In the rows, 128 means zero.
Known rows, with every step that occurs:
relo-sinu-tiku-letuk-bapog-niro-benuf: [191  93 192 142 125  83 182 167 109 162 142 129  83 149 173 184  77 111
 117 127  68 196  74  94 223 142 127 138 150  78 139  74 150 165 158 137
  99 199 118 171 167]
relo-sinu-tiku-beziz-niro: [149 109 143 117 120 122 193 124  82 156  73 178 103 148 163 175  89 110
 120  52 105  93 123 106 131 146 157 102 121 124 124 182  46 115 119 137
  78 141 134 173 116]
beziz-tiku-letuk-forus-vesup-luvuko: [180  94 128 142 101 133 136 133 155 126 128 185 116 102 111 147 156  76
 153 166  97  99 127  99 156 117 107 177 161  98  79  87  78 125 155 124
 172 168 139 123 115]
forus-letuk-bapog-tiku: [181 123 157 132  97 125 143 147 134 151 152 136 145 105 132 142 139 117
 127 163 115 177 115 128 144  72 106 103 133 128  97 103 135 127 131 116
 188 169  78 126  86]
ganege-tiku-beziz: [158 176 132 128 117 149 171 121 129 155 115 133 171 128 110 101 114 164
 127 110 112 118  98 137 147 119 129 134 158 116 137 119 109 129 117 129
 105 134 101 112  96]
forus-letuk-bapog: [135 113 164 132 111 115 119 181 128 140 143 135 156 130 146 134 140 115
 141 124 131 170 118 125 142  94 125 129 131 145 112 105 122 127 131 133
 197 160 104  96 110]
robob-luvuko: [116 162 122 129  89 124 126 129 149 122 135 147 137 103 130 122 132  87
 127 155 123  91 138 107 131 112 111 116 143 119 117 173 119 111 106 127
 144 138 141 139 118]
bapog-niro: [147 129 135 124 121 120 151 121 147 149 156  98 124 137 134 120 129 123
 101 178 123 123 108 133 160 132 120 108 146 108 115 101 164 145 130 132
 123 156 132 150 119]
ganege-tiku-sinu-relo: [151 123  88 180 122 127 183 105 128 136 115 113 125  83 129 147  80 195
 124 121 102 128  97 134 183 118 141 144 103 104 150 137 133 150  92  94
 107 152 132 175  77]
relo-sinu-tiku: [136 103 150 120 134 132 170 131 103 128 101 132  83 124 159 189 108 121
 148  99  90 128 120 110 146 126 142 104 122 114 152 159 113 127 135 138
  83 127 149 191 130]
vesup-luvuko: [109 156 138 134 116 141 161 149 146 133 121 128 122 124  92 134 167  76
 139 149 102 103 139 112 106 113  97 125 129 103 135 150 118 106 126 150
 129 130 113 126 119]
beziz-tiku: [165  97 114 108 139 144 126 108 101 126 119 186 146 138 116 143 134  95
 155 121 121 116 124 128 111 137 125 147 125 142  99 118 132 131 109 114
 114 137 142 156 126]
bozupi-tiku-letuk: [180 156 124  99 127 127  81 172 162  90 176 138 105 115 143 102  84 133
 132 108 118 160 104 142 183 137 113 159 138 117 137  74 126 108 148 118
 122 149 157 109 147]
tiku-sinu: [126  88  99 155 120 106 161 141  91 120 146 133 107 110 143 125  90 159
 110 126 129 123 123 114 167 137 131 114 104 139 152 101 117 142 124 118
 130 149 121 169 114]
letuk-bapog: [139 126 153 147 135 105 138 139 135 163 128 134 135 144 129 151 130 113
 144 119 140 165 114 121 112 115 130 145 127 124 137 106 112 141 138 129
 163 149 115 119 115]
forus-niro-midu: [152  91 186  76 101 169 107 155 109 118 101 104 137 126 153 111 131 130
 109 148 101 144  99  95 140 116 114  98  99 123 100 110 152 139 136 154
 173 134 143  62 134]
bozupi-tiku-beziz-vesup-forus-letuk: [160 183 138 108  70 153 139 180 135  68 150 136 140 128 157  74 141  93
 107 104 103 121 129 109 167 130 129 149 119 134 114  84  91 107 115  99
 133 136 156  82  91]
letuk-tiku: [154 123 143 108 137 124 121 109 115 117 108 189 135 143 126 135 124 103
 176 140 147 150 109 104 125 108 114 131 132 138 135 105 128 134 150 125
 124 112 137 149 113]
sinu-tiku-letuk-beziz: [135 126 144 113 152 146 127 137 157 104 134 154 115 141 149 152 131  67
 145 130 111 162 101 106 191 128 109 141 134  96 150 119  88 148 173 139
 116 159 120 133 128]
gevag-letuk-tiku-sinu: [179  89 128 146 136 123 141 152  98 108 125 189 122 152 155 131  85 167
 166 153 121 140 105  72 162 109 141 109 129 109 180  50 139 130 159 127
 141 135 134 196  91]
vesup-forus-tiku-beziz-niro: [106 101 132 117  98 136 170 136  98 104 126 177 143 152 165 124 151  86
  92  92 127  99 137  73 120 138 112 107 100 158  85 140  59  89 130  89
 143 141 131  90  83]
relo-sinu-tiku-beziz-vesup-luvuko: [131 168 164 143 113 127 239 138 119 137  79 150 107 151 133 185 119  63
 126  93  68  81 142  87 130 127 153 114 131  74 159 166  60 113 120 173
  71 139 118 180 104]
ganege-tiku-beziz-vesup: [173 184 129 151 118 137 181 100 144 157 111 135 176 138 109 101 104 144
 104  90 116  95 108 143 138 126 159 153 135 108 129 119  98 129  95 133
 101 123 115 124  96]
tiku-letuk-beziz-niro: [145 123 131 128 117 119 117 147 147 137 123 182 130 132 126 112 113  68
 131 100 133 101 118 118 155 146 127 146  95 134 111 136  48 111 138 122
 150 149 123 114 119]
gevag-letuk-beziz-tiku: [167 129 145 110 138 169 121 150 132 143  92 191 153 173 118 145 163  75
 193 163  85 106 122 106 114 130 141 141 140 101 138  89 116 115 143 135
 147 141 139 149  93]
relo-sinu-tiku-beziz-niro-benuf: [146 109 159 116 110 112 187 141  49 167  46 191  96 151 151 170  93  94
 113  49  77 118 126 100 136 166 144 123 125 116 109 171  63 122 110 140
  62 141 123 150 156]
relo-sinu: [136 123 146 135 104 107 162 154  97 135 109 126 101 109 142 153  96 152
 147 111  97 100 131 118 139 136 155 109 114 134 149 144 109 113 129 130
 116 126 140 167 118]
sesu-niro-midu: [138 109 173  68 134 142 133 126  93 161 104 125 147 129  92 113 132  88
  97 141  98 144 126  92 140 176 136 133  96 112  93 106 113 147 123 111
 161 102 135 109 151]
gevag-letuk: [153 134 141 140 134 150 115 159 151 128 126 125 136 156 143 131 126 160
 137 144 102 125 126 108 128 119 151 119 149  87 151  97 151 108 143 139
 147 128 138 132 120]
relo-sinu-tiku-letuk: [163  95 145 131 132 124 155 148 116  96 139 141  89 119 178 179  70 144
 135  86  89 143 102 101 198 134 148 119 130 104 156 129 104 127 156 133
  87 152 142 180 145]
bapog-letuk-tiku-sinu-relo: [169  96 103 143 123  81 167  98 121  99 121 180 116  99 166 165  76 149
 151 162 139 162  97  90 226 122 134 134 114 101 143  94 122 169 136 116
 121 170 125 200  73]
benuf-niro-tiku-letuk-forus: [192 137 147 129 173 129  99 116 126 156 113 197 100  85 144 129 100 113
 173 130 125 167 108  83 192 130 111 135 165 108  77  48  80 209 172  78
 130 161 138 122 138]
relo-sinu-tiku-letuk-beziz-niro-sesu: [154 128 171 133 110 119 153 139 123 181  82 177  76 114 158 143 100  53
 174  48  96  74 114  70 181 176 130 110  80 120 120 185  16 121 122 142
 105 140 133 165 140]
beziz-niro-tiku-sinu-relo: [170 103 101 158 131  96 159  93 100 143  71 218 123 106 140 162  76 123
 136  80 131 116 104 105 155 148 128 111  69 141 100 129 112 153  88  93
 106 147 148 195  94]
gevag-letuk-beziz-tiku-sinu: [168  89 115 136 130 146 152 164  96 134 110 196 131 158 133 141 126 105
 175 160  86 100 118  94 154 139 144 130 117 112 160  64 105 130 139 126
 149 165 130 190  78]
gevag-letuk-bapog-niro-tiku: [221 150 192 136 147 120 143 151 166 191 127 162 157 183 141 143 130 118
 162 176 106 164  67  96 149 109 120  94 163  79 136  14 201 153 158 143
 158 166 129 167 100]
relo-sinu-tiku-beziz-vesup-luvuko-robob: [101 150 170 123 122  88 234  70 132 148  69 149 116 125 157 200 151  77
 154 104  78  86 151  96 139 151 131 121 117  82 157 165  78 109 133 154
  60 144 108 192  88]
benuf-niro-tiku-beziz-vesup: [165 201 162 130 171 140 155  99  92 159  65 206 151 141 124 122 100  79
 129  80 131 132 133  95 141 141 145 112 138 111 106  88  87 190 117 113
  77 134 124 137 129]
bapog-tiku-beziz-niro-midu: [210 124 137  72  97 142 176  84 106 175 104 165 156 133 105 115 113 117
  70 137 112 108 103  98 118 131 134 104 102  95  85 119  89 155 125 116
 130 134  86 112  98]
bozupi-tiku: [152 160 128  92 126 133  96 157 145 122 137 126  98 120 124 114 123 109
 144 123 119 145 119 154 127 133 109 147 133 127 137 106 132 108 127 124
 119 127 164 115 132]
beziz-vesup: [143 137 125 151 129 114 138 107 143 133 124 130 134 139 127 128 116 107
 107 111 133 104 140 134 120 135 159 146 106 120 120 127 119 128 104 131
 122 118 142 141 131]

Rows:
[160  73  79 150 137 116 165  97  88 110 110 178 123 114 146 179  89 141
 138 123 111 127 124 113 162 144 150 150  98 124 118 118 123 158  94  90
 109 172 146 196  88]	beziz-tiku-sinu-relo
[206  71 105 124 131 115 108 110 138 134 150 190 123 118 144 138 109 127
 159 141 122 130 110 112 167 139 133 179 160 125  67  61  84 158 152  91
 156 167 142 128 120]	beziz-tiku-letuk-forus
[172  93 170 149 139  99 166 159 123 131 140 148  96 134 179 199  72 132
 151  79  99 179  92  93 185 120 149 133 127 102 166 108  91 142 166 132
 122 172 129 172 133]	relo-sinu-tiku-letuk-bapog
[139  83 105 127 126 125 166 135  74 134 112 202 124 127 117 138 130  73
 166 145 112 103 119 113 152 147 120 139  94 152 135  95  81 149 124 115
 132 166 121 187  85]	letuk-beziz-tiku-sinu
[102 119 159 103 134 117 110 173 148  97 153 158 134 136 154 138 128  82
 140 145 110 146 128 106 193 130 110 123 130 137 124  99  88 103 176 136
 177 170 116  91 106]	forus-tiku-letuk-beziz
[154 149 153 105 130 128 130 117 122 176  58 235 144 138  95 122 152  22
 181 106 131 100 105 119 105 144  93 116  88 157  98 133  82 128 121 129
 129 119 132 145 103]	letuk-beziz-niro-tiku
[150 128 155 182  87 147 185 125 117  86  53 177 115 107 183 138 133  65
 152 133  94 123 104  51 191 123 109 106  40 141 125  98  94 157 112  99
 136 161 161 152  43]	letuk-beziz-vesup-forus-niro-tiku-sinu-relo
[116 155 134 157  99 145 173 117 148 108 114 134 123 139 122 114 182  38
 136 143 115  93 131  89 125 133 131 158  69 121 142 127  73 138 129 100
 133 112 141 127  84]	letuk-beziz-vesup-forus
[168 119 178 137  74 115 102 131 159 188 108  96  89  71 191  90 142 130
 154 158 122 108 121  85 196 140  96  98 152 122  43 111  81 147 127 162
 197 172 122  68 119]	bapog-letuk-forus-niro-sesu
[106 108 156  99 116 100 133 152  68 154  84 194 144 162 143 131 120  84
  87  84 108 129 149 113 125 161 113 123 133 149  64 137  85  93 114 133
 132 155 108  72 143]	forus-tiku-beziz-niro-benuf
[184 164 190 125 112 136 137 132 109 126  61 192 167 151 167 107 100 105
 128  89 117 125 112 100 147 126 121  83 135 149  86  84 117 121 114 164
 127 145 133 102 108]	forus-niro-tiku-beziz-vesup
[167 182 132 128  96 145 125 163 181  71 162 143  99 126 136  87 138  41
 139 123 103 124 108 102 179 146 119 186  82 111 152  72  68 118 149  89
 125 133 169 109 103]	bozupi-tiku-letuk-beziz-vesup-forus
[112 127 164 118 132 120 128 146  70 166  82 146 125 127  96 113 133  75
 103 119  88 163 155 114 143 187 112 150 128 129  78 123 113 115 102 108
 126 117 120 113 182]	sesu-niro-benuf
[197 173 191 119 132  92 185 127 130 193 117 181 174 174 134 131 116 102
 143 148 134 168  69 102 163 125 108  97 172 116 119  28 143 181 154 139
 135 183  95 144  88]	letuk-bapog-niro-tiku-beziz
[186  99 157 137 156 111 155 126 174 144 190 122 118 161 172 167 104 101
 103 145 126 199  67 108 205 117 112 131 159  77 133  67 148 171 168 135
 128 200 120 155 137]	sinu-tiku-letuk-bapog-niro
[ 69 131 154 125 108 107 152  89 159 129  93 120 129  90 121 152 201  90
 147 164 115 104 152 119 124 128  81 132 120 107 134 153 139  91 143 144
 136 131 114 132 109]	forus-vesup-luvuko-robob
[194 118 180 116 118 147  86 163 124  89 116 189 146 116 175 103  87 135
 151 103 113 163  84  95 195 115  86  86 132 154  90  70 155 113 147 144
 142 160 142 100 137]	forus-niro-tiku-letuk
[151  81 115 134 130 101 154 124  77 110 127 194 112 124 142 130  86 133
 158 137 147 144 105  92 162 114 118 120 107 149 156  81 115 150 146 115
 122 135 128 192  98]	letuk-tiku-sinu
[168 160 148 123 132 104 156  94 116 127  92 205 162 173 138 124  99  97
 143 109 151 127 124  97 132 122 155 143 138 124 134  90  82 144 135 138
 111 120 121 144  97]	letuk-tiku-beziz-vesup
[214 140 151 116 134 112 133 127 152 124 166 174 148 131 141 107  92 125
 129 155 119 147  68 109 219 139  98 102 154 116 105  35 188 157 154 127
 108 165 132 163 136]	bapog-niro-tiku-letuk
[148 124 135 147 151 102 169 107  80 147  70 193 128  98 126 156  78 114
 132 109 103 160 127  89 193 175 124 111  95 132 100  98 110 150  98  82
 121 144 141 199 107]	sesu-niro-tiku-sinu-relo
[187 159 152 138 115 109 187 108 128 177 128 146 148 141 125 147 115 132
 117 145 126 172 113 110 126  96 125 112 158 103 129  90  87 151 149 121
 146 178  59 128  72]	letuk-bapog-tiku-beziz
[197 157 162 147  88 106 177 132 135 159 138 153 172 136 141 131 112 114
  89 132 121 155 129 120 151  87 150 115 143 111  96  87  90 136 117 132
 178 178  63 116  70]	forus-letuk-bapog-tiku-beziz-vesup
[110  80 141 113 133  97 113 127 142 151 133 133 103 118 160 159 149 116
 139 167 121 139 141 119 137 118 112 124 158 139  75  99  91 129 164 115
 193 153 140  95  96]	letuk-forus-tiku
[172 102 119 143 123  99 108 130 165 135 161 133 107 107 157 123 104 156
 136 148 127 139 115 110 184 130 136 162 163 110  96  71  79 157 169 107
 170 162 127 103 121]	tiku-letuk-forus
[114 176 160 141 155 155 118 116 104 187  96 120  94  92 127 105 131  98
 150  95 130 116 153  80 135 154 121 106 121 112 103 154  86 177 102 110
 107 128 121 116 165]	benuf-niro-sesu
[151 111 125 134 120 106 160 132  84 169  76 240 121 121 113 117 116  52
 159 101 134  94 101 106 144 149  99 103  64 169 120 106  70 143 117 118
 129 139 125 186  90]	letuk-beziz-niro-tiku-sinu
[159  72 116 156  80 125 176 144  79  52 153 191 131 113 166 101 121  99
 131 128 133 124 113  59 187 104 122 128  61 162 130  73 107 141 121  83
 143 125 145 176  77]	beziz-vesup-forus-letuk-tiku-sinu
[140 138 140 143 110 120 120 107 126 197  96 152 117 117 122  95 128  91
 135  64 144  66 137 103 107 169 121 114  86 143  80 181  78 120  76 129
 129 110 127 121 150]	beziz-niro-sesu
[139 159 125 157  96 138 193 111 125  94 126 136 149 151 146 105 139 112
  95 106 124  98 130  78 136 142 155 150 107 117 132 107  76 142 121 100
 107 124 125 117  92]	tiku-beziz-vesup-forus
[181  56 175 134 105 128 126 161 125 119 113 123  54  95 229 175  80 155
 149 118  80 149 103  84 211 110 127 102 157 117  96 112  73 127 173 139
 154 184 161 126 120]	relo-sinu-tiku-letuk-forus-niro
[182  90 167  54  69 164 155 143  74  91 103 219 183 148 140  85 157  76
 131 122 128 122  85  34 145 117 113 126  78 145  85  96  80 152 145  92
 162 110 125  80  81]	vesup-forus-letuk-tiku-beziz-niro-midu
[ 77 137 144 114 125 103 157  82 157 140 113 128 133  99 118 147 194  88
 169 160 109 109 146 117 112 136  76 132 118 109 132 150 136 101 137 134
 118 134 100 140 102]	vesup-luvuko-robob
[141  80 112 150  87 132 171 139  90  40 127 174 123  97 181 139 124 135
 160 150 121 160 105  50 207  97 116 128  82 141 134 100 117 154 133  62
 145 149 143 164  51]	vesup-forus-letuk-tiku-sinu-relo
[194 139 155 141 101  98 179 112  88 217  84 192 139 149 110 138 115  88
  92 107 112 162 116 114 105 127 114 138 130 110  79 116  75 136 112 112
 130 167  57 109 114]	letuk-bapog-tiku-beziz-niro-benuf
[191  89 110 115 139 137 111 124 117  96 156 197 151 132 135 130  97 123
 143 109 118 132 110 116 167 143 132 159 132 134 100  88 126 128 130 110
 117 156 136 144 142]	beziz-tiku-letuk
[182 118 171 150 120  80 140 165 136 164 169 125 129 154 144 125  96 118
  97 154 105 195  84 112 206 144 114 159 155  91 111  41 164 166 150 127
 144 197  99 108 164]	tiku-letuk-bapog-niro-benuf
[132  96 130 150 113 129 141 138 149  49 187 143 131 132 179 127 121 100
  87 110 114 125 130  73 182 136 131 142  85 133 107  89 111 105 144  88
 146 143 153 109 116]	beziz-vesup-forus-tiku-letuk
[182 145 161 146 104 118 133 145 174 133 106 190 115  93 111 129 151  84
 168 164 103 121 102  85 179 107  83 139 164  94  96  61  99 140 174 138
 169 149 132 116 115]	niro-tiku-letuk-forus-vesup-luvuko
[110 107 141 102 124 106 139 135 104 143 110 183 150 157 155 137 116  98
  94  85 135 102 146 116 121 141 127 100 129 156  79 145  66  87 123 133
 151 154 121  95 104]	forus-tiku-beziz-niro
[ 95 123 147 113 105 142 172 147 104  78 142 143 146 146 168 127 158 113
 109 130 113 132 135  68 149 129 108 105 130 143 119 105  93 112 158  98
 142 148 119  87  82]	vesup-forus-tiku-beziz
[175  86 108 143 126 103 154 120  76 152 101 231 123 114 127 120  87 108
 131  78 140 101  96 109 141 149 107  97  71 167 105 102 109 140 100 110
 110 131 137 195 115]	beziz-niro-tiku-sinu
[198  98 147 148  96 153 101 145 167 144 136 112 118  79 170  96 100 182
 141 139 101 140  80 123 197  93 102 139 162 122  75  86 101 121 145 121
 179 170 141  71 102]	ganege-tiku-letuk-forus-niro
[134 145 141 127 123 123 121 159 153 113 141 149 132 127 135 116 120  98
 146 138 118 134 115 113 184 135 125 145 127 118 145 102  82 132 168 131
 149 156 110 108 116]	tiku-letuk-beziz
[119 112 133 129  78 166 139 168 116  66 158 122 139 106 154  96 173 116
 124 138 111 129 122  89 160 109 105 122 106 149 109 122 131 119 128  91
 154 128 132 102 104]	vesup-forus-letuk
[199 146 184 133 104 115 134 117 130 165  56 189 143 135 175 115 114 110
 146 121 120 121 113  97 153 120 125 106 162 145  56  58  75 152 138 148
 165 156 137  87  85]	letuk-forus-niro-tiku-beziz-vesup
[116 192 192 103 142  85 195  55 124 183  48 216 185 124  98 128 168  23
 154 112 101 106 157  88 132 193  94 124 119 119  82 103  84 104 112 125
 105 120  98 161 101]	sesu-niro-tiku-beziz-vesup-luvuko-robob
[140 108 123 149  76 136 177 149  97 101  76 222 132  91 149 127 149  56
 163 116 105 109 102  66 188 131  96 111  38 161 100 126  73 150 105  66
 151 154 140 160  42]	vesup-forus-letuk-beziz-niro-tiku-sinu-relo
[135 161 212 116 110 112 134 106 178 121  70 202 155 106 152 125 171  18
 198 142  91 113 115  88 177 133  54 111  92 128 101  96 114  92 152 163
 144 163 115 114  90]	forus-niro-tiku-letuk-beziz-vesup-luvuko-robob
[187 128 185 126  63 137 162 135  89  77  83 192 145 144 186  88 134  75
 119 138 106 155 102  46 199 130 103 137 123 120  85  70 109 131 135 137
 117 150 121  84 112]	bapog-letuk-tiku-beziz-vesup-forus-niro-benuf
[117 131 133 123 119 125 132 128 132 169  87 173 123 138 108 123 153  45
 141 113 134  87 134 130 102 140 119 134  89 142 111 168  55 114 118 128
 146 129 127 123 104]	letuk-beziz-niro
